Each row comes from the steps of one path. Every step used is in the known rows, and no mark comes twice. Write the path behind each row, first mark first.
Known rows:
topude, pizip, kalug, devez, mebir, taze: [-41 -13 -40   2  -8  25  -6   6  -1 -26  -1   4   0 -10 -23  -5  12   9
  15   9   3   1 -68  -1  -1  13  27  -6  35   8  -4  19  -5  -4  10   5
  17]
taze, topude, pizip, kalug, devez: [ 12   3  21 -55  -4  36   1   0   0 -20   2  -7  21  12  -5  -6  13 -35
  13   6   6  12 -64   6   2  -8   2 -19  -1 -12   8  15  13  -9   0  -5
  22]
kalug, taze, topude: [ 29   6  38 -24  15   3   8  -8   2   1  -5  18   5 -14  26  -4 -38 -12
  17  -3  -4  21  22  -6  -2  -1 -31  -3 -27 -11  10   0  15 -18  -6 -23
 -36]
devez, kalug, pizip, mebir, taze: [ 20  -6 -33  13  -3 -21  -9  -2  -6  23   5 -19  -8  15  -6   6  16   7
  -8   6  -6 -65  57   1   1 -24  -1  10  33  17  -4 -10  -7   9   2  -4
  20]
topude, pizip, mebir, taze, kalug: [ 43   5 -40  -8  -1   9   3  12   3  36  -3  12  -9  -1   4   7 -12  55
 -38   8   3 -22 -24   0  -1 -10  30  -8   3  -4  -4  15   9  -9   6   4
 -12]
pizip, mebir, taze, kalug, devez: [ 46  12 -42  13   7  44  -2   7   0  37  -7  15 -19 -13 -14   9 -11  50
  -7   2   6   5 -28  -3  -7 -12  14  11   8   5  -1  -7   6   2   3   7
 -22]
taze, mebir, pizip, kalug, devez: [-10   7   6  15  -1  33  -5  15  -5 -22   1 -33  -5  18 -27   1  17 -18
  19   4   7  35 -11   3  -3   2  14   9  -7   1  -5 -14  -2  25 -13  21
  23]
pizip, kalug, taze, topude: [ 28  13  31 -30   8  -8   3  -2   1 -21   1  30   5 -24  33  -5 -24 -33
  18   3  -5  44  19   1  -1  -9 -22  -5  -2  -2   7  -4  12 -18  -3 -18
  23]
kalug, pizip: [ 25   5  16  39  -3   6   6 -14   5   1  -3 -41  12  31   1  -1  30 -27
  12   2   2 -58  45   0   6  -1  -6  14 -21  -6   8   5  -6   5   5   6
 -33]
devez, mebir: [-47  -3   4  36  -4 -21   5 -11   4  -6   1  32   1  -2 -10   8  15   6
 -24  -9   0  -5  30  -3   5  46   0   7 -17  -3 -10 -24 -10   0  -1   9
 -22]
pizip, mebir, devez, kalug: [ 12   2  13  10 -11 -38  -8  -8  -3  38   4  13  -8 -10   5  14  21   1
 -30  -5  -3  -3  -3  10   3 -27   0   3  23   9  -9 -13 -18   9   2  20
  24]
mebir, pizip, kalug, taze, topude: [  6   6  26 -21   3  -5  -1  11  -6 -17  -1 -27   4  -6  33 -14 -16 -13
  18   7  -4  61  33   5   1  -9 -20  -5  11   4  15   6  11  -2   4 -22
  22]
devez, kalug: [  7  -6   7  35  -3 -28   1 -14   2   3   9  21  11  10   6   1  19 -48
 -26  -7  -6 -33  41   0   2 -23   3  11 -23  -3  -2  -7  -9   4   9   7
  41]
pizip, kalug, devez, mebir: [-39   1   4  25  -9  23  -4  -7  -1 -33   0  23   2  -9 -23   5  29 -28
  17  -1   5  25 -33   3   0  24   8  12  18   9  -9 -21 -12   6   3  16
  22]
topude, pizip, kalug: [ 23   7   3  12 -11   0   6  -1   7 -15   2  13  17   0   7  -1  24 -35
 -17   8   1  -1 -24   5   9 -10  26  -5  -6  -8   4  20  -4 -14  12  11
  35]
taze, mebir, pizip, kalug: [ -5  10   5  16  -1  -5   1  14  -1 -17   4 -18  -4  16  -7   1  11 -11
 -10   2   2  29  34   1   0   4  11   4 -16  -3  -7 -17  -2  17 -11  16
  37]
mebir, taze: [ 27   4 -45  43   7   1   8   0   4   5  -3  16  -1 -24  -2  -6 -11  21
 -10 -10  -1  -4  28 -11   1 -18   3   7 -21  -2  14  17  -1 -17  11  -5
 -13]
devez, mebir, taze, topude, pizip: [-58 -15 -33 -39   4 -21   4   6   2  -4   1  12   0  -2  -9  -5 -19  52
 -18  -9   2 -14   2  -9  -2  38  -6 -20   4  -4  -5   2   8 -10  -5 -20
 -17]
mebir, pizip, kalug: [ 10   9   3  35 -11  -5   0  10   0 -14   3 -28  10   2  13 -10  29 -19
 -11   3   0  40  33   8   8 -12   6   7   5   3  13   8  -6   4  16   5
  37]
mebir, pizip: [ 11   5   6  45  -6   2   5   7   2   6   1 -39   8  11   6  -9  20  -2
 -14  -2   0  21  37   4   6  -7   0   9 -21  -5  13  14  -5   4  12   4
 -14]
topude, pizip, kalug, taze, mebir: [ 13   3  16  -6   2   0   2   7   2 -22   0  19  -2  -6   9   3 -19 -25
  10  11  -2   7 -25   1  -3  -2  22  -2  -7  -4  -7   8   1  -8  -7   8
  16]
pizip, mebir, taze, kalug: [ 51  16 -43  12   8   4   4   6   1  41  -2  29 -21 -15   5   9 -16  59
 -37   2   2  -1  18  -5  -2  -9  14   6  -1   2  -4 -12   6  -6   5   0
  -8]
kalug, taze, topude, pizip, mebir: [ 39   6  31 -56   5  10   5   2   2  23  -2  17   1 -14  18   4 -36  18
   7   6  -4  23 -19   3   0   5 -13 -15   4  -4   4   7  15 -21 -13 -19
 -46]
taze, mebir, pizip: [ -3   4   8  26   0   3   4  13   1   1   3 -28  -4  24 -12   2   6   5
 -15  -5   3  11  39  -1  -2   9   5   8 -38 -11  -5 -14   0  20 -12  14
 -11]
kalug, taze: [ 35   5  23  39   8   8   8 -12   4   1  -5  21   1 -23  22  -1 -24 -19
  19  -1  -6  14  22  -5   1  -7 -10  13 -26  -5  11   6  -2 -14   5  -4
 -41]

Write each row's path:
[ 22   1  41 -62   1  -7  -1   2  -2  29  -5  -4  -3 -16  28   1 -35  23
  11   5  -3  21 -45   6  -2 -10 -18 -18  18  -1   5  19   9 -14  -9 -15
 -43]	kalug, taze, topude, pizip, mebir, devez
[-42  -6 -38  23  -1  22  -8  -1  -4 -31  -1  20  -8 -23 -26  -2  11   3
  23  -1   3  26 -30  -4  -1  16   8   8  30  14  -4  -8  -9   2   5   5
  24]	pizip, kalug, devez, mebir, taze
[-56 -19 -29 -34   2  35  -2   5   1  -9  -4  -7  -1   4 -34  -4 -12  34
  23  -3   6  -9 -62  -6  -6  29  -2 -11  12   1  -4  12   7  -2  -3 -11
 -35]	kalug, devez, mebir, taze, topude, pizip
[ 38   9 -21 -29   1   6   1   5  -3  27  -6 -31  -5  10  -6   1  -1  44
   8   5   1 -30  40  -1   2   2 -19  -4  23   6   6  -7  14  -3 -10 -21
 -35]	kalug, pizip, mebir, taze, topude
[ 19   3   5  12 -11  42   0  -1   4 -20  -1  -4  18   4 -14  -2  28 -43
  16  10   4   4 -74   6   5 -16  29   0   4  -4   5  27  -5  -6  10  17
  19]	topude, pizip, kalug, devez
[ 18  -6 -23 -37   0 -26  -9   1  -8  23   6 -22  -2  23  -2   2   4  13
  -5   6  -5 -61  58   2   1 -18 -16  -4  33  11  -2 -18   6  11  -7 -21
  23]	devez, kalug, pizip, mebir, taze, topude
[-49 -13 -38  33   1  34  -5  -1  -1 -11  -5   7 -10 -12 -37   2   2  26
  23  -7   4   1 -30  -8  -4  24   4  11   8   8   1  -3  -8   3   5   5
 -38]	kalug, devez, mebir, taze
[-43  -6  16 -63  -5  18  -3   0   0 -25   3   4  16  13 -15  -1  12 -14
  12   4   6  10 -60   4   1  31   1 -20  15  -5  -7  -1   9  -1  -8  -6
  17]	taze, topude, pizip, kalug, devez, mebir
[ 17   2 -38 -47   6  -4   3  11   3 -10   1   7   8 -10   7 -13 -15  15
  -8   1   1   4 -12  -6   2 -16  -1 -22   4  -8   9  29  17 -22   4 -21
  31]	mebir, taze, topude, pizip, kalug
[-46  -7   7  35  -4  36  -2 -14   1 -10  -3   9  -1   2 -33   7  22  -7
  18  -6   4   2 -32   0  -2  34   2  14  -7   2  -6 -15 -12   8  -1  16
 -39]	kalug, devez, mebir
[ 21   6  25  21  15   6   7  -5   4  -4  -4  26 -14 -10   4  11 -38  -8
  17  -1  -4   7  21  -8  -7   6  -5  12 -40  -7  -4 -16   4  -2 -18   7
 -39]	kalug, taze, mebir
[-45  -9 -42  21  11 -23   3   1   1   2   1  26 -18   1   3   0 -16  47
 -31  -7   1 -26  31 -10  -8  34   9   3 -13   1 -13 -18   2   8   8  -5
  -5]	devez, mebir, taze, kalug
[ 25  11   8  31  -6  42   0  -7   0 -24  -2  14  11 -11 -13   0  28 -53
  23   2   5  30 -36   2   4 -15  10  12   1   2   6  -1  -8  -3   7  18
  27]	pizip, kalug, devez
[ 43  11   3   5 -13  10   8   1   7  30   1  17   6  -3  -9  12  19  17
 -29   6   3  -2 -27   7  10   1  25  -4   1  -7  -3   9  -5 -15  -2  14
 -27]	topude, pizip, mebir
[ 19   4  23 -45   1   4  10  -3   6   6   2  -1  23  18   8  -5   0 -10
 -17  -3   4 -13 -13  -1   6   3  -6 -20 -34 -22   8  18  15 -16  -5 -10
 -13]	taze, topude, pizip
[ 10  -1  32 -45  -2 -38  -9  -5  -7  37   3  13 -10 -16  23   9 -20   8
  -7  -2  -7  14  -3   8  -3 -23 -26  -7  32  13  -4 -14  -1   3  -8  -7
   6]	pizip, mebir, devez, kalug, taze, topude
[-26  -7  20  10   3 -43  -5  -8  -1   5   7  -1  -6  19  -3   6   3 -26
 -18 -10  -2 -33   9   1  -6 -21   3   3 -26  -3 -17 -19 -14  26 -10  24
  36]	taze, mebir, devez, kalug
[ 18  -4 -35 -38   9   2   8   9   6   6  -1  -2  10  -1   2 -13 -23  30
 -10  -4   1 -12  -8 -10   0 -10  -6 -21 -15 -13  12  32  16 -23   3 -23
 -12]	mebir, taze, topude, pizip
[-19 -12  24  23  -8 -44  -8 -18  -3  11   3 -56   7  35  19  -8  32 -42
   3  -1  -5 -74  22   8   1 -34  -9   7   9   7   4  12 -19  26  13   9
  22]	mebir, devez, kalug, pizip
[  0  -9  19  15  11 -26  -2  -6  -3  -4   4  27 -11   5   7  10 -29 -37
   2  -2  -9 -25  42  -4  -7 -13  -2  11 -24   2 -13 -24  -2  10 -11   5
  19]	devez, kalug, taze, mebir
[ 42   9 -33  21  -2   7   0   0  -2  25  -8 -27 -12   3 -11   5  13  40
   7   5   0 -39  40   0   5  -5  -1   9  25  10   6   0  -2  -2  -1  -4
 -39]	kalug, pizip, mebir, taze
[  4  -9  12  30  -4 -26  -3 -16  -1  -1   6 -32  11  41   5  -2  32 -51
  -1   4  -5 -85  62   4   2 -19  -3  14  -6   2   0  -6  -9  17   8   3
  26]	devez, kalug, pizip
[-53  -8 -34 -23  10 -25   4   1   0  -4  -1  25  -7 -11  -7  -3 -22  49
 -15 -15   0   0  32 -11  -2  39 -20 -12  -3   0  -6 -16   9  -8  -5 -22
 -15]	devez, mebir, taze, topude
[ 20   7  27 -66  -6 -10   3   1   3  33   0  -9   9   3   6   3   4  24
 -24  -1   4   9 -46   8   4  -5  -7 -25   8  -8   2  14   8 -11  -9  -4
 -18]	taze, topude, pizip, mebir, devez
[ -5  -2  25 -13  -1 -15  -4   4  -2 -16  -2  -3  -5  -8  20   1 -17 -20
  15   8  -3   6 -51   3  -3 -13  16  -6   7   1  -6  22  -6   1  -2  12
  18]	topude, pizip, kalug, taze, mebir, devez
[-64  -9   9  21  -5 -26  -7   7  -4 -25   2  -7 -12 -11  16  -2   0   9
   8   4  -5  46  37   5  -1  38  -4   6  31  15  -4 -13  -8   8   6  -7
   9]	devez, mebir, pizip, kalug, taze
[ 12   6  15  31  -2  -3  -2  10  -3 -16  -1 -22   1 -14  29  -9  -5 -17
  17   9  -6  56  33   7   3 -14  -6  10  13  10  14  15  -3  -2  13  -6
  18]	mebir, pizip, kalug, taze
[ -9   7  21  19   4 -16   3  -5   5   6  -1  -3  -6   7  -4   7   1  -4
 -12 -12   3  -7  -8  -3  -4  -4   1   2 -39 -11 -10 -10 -10  16 -12  25
 -10]	taze, mebir, devez
[-60 -13   4  37 -10  36  -5   3  -6  -8  -1 -36   0  15 -29  -3  27   7
  19  -1   6  21 -23   5  -1  34   2  12   8   6   0  -6 -12  21   1  10
 -37]	kalug, devez, mebir, pizip
[-45  -4 -26 -28   4  19  -8   3  -6 -31  -2  18  -3 -15 -23  -5  -2   4
  22  -3   4  32 -29  -4  -6  20  -8  -5  30   7  -2 -14   6  -1  -3 -11
  26]	pizip, kalug, devez, mebir, taze, topude
[-15 -13  40 -28   6 -48  -7 -12  -6   9   2  -7   0  -2  38  -8 -26 -30
  11  -6 -10 -10   3   4  -7 -35 -32  -6   3   5   6   9  -2   8   5 -12
  20]	mebir, devez, kalug, taze, topude
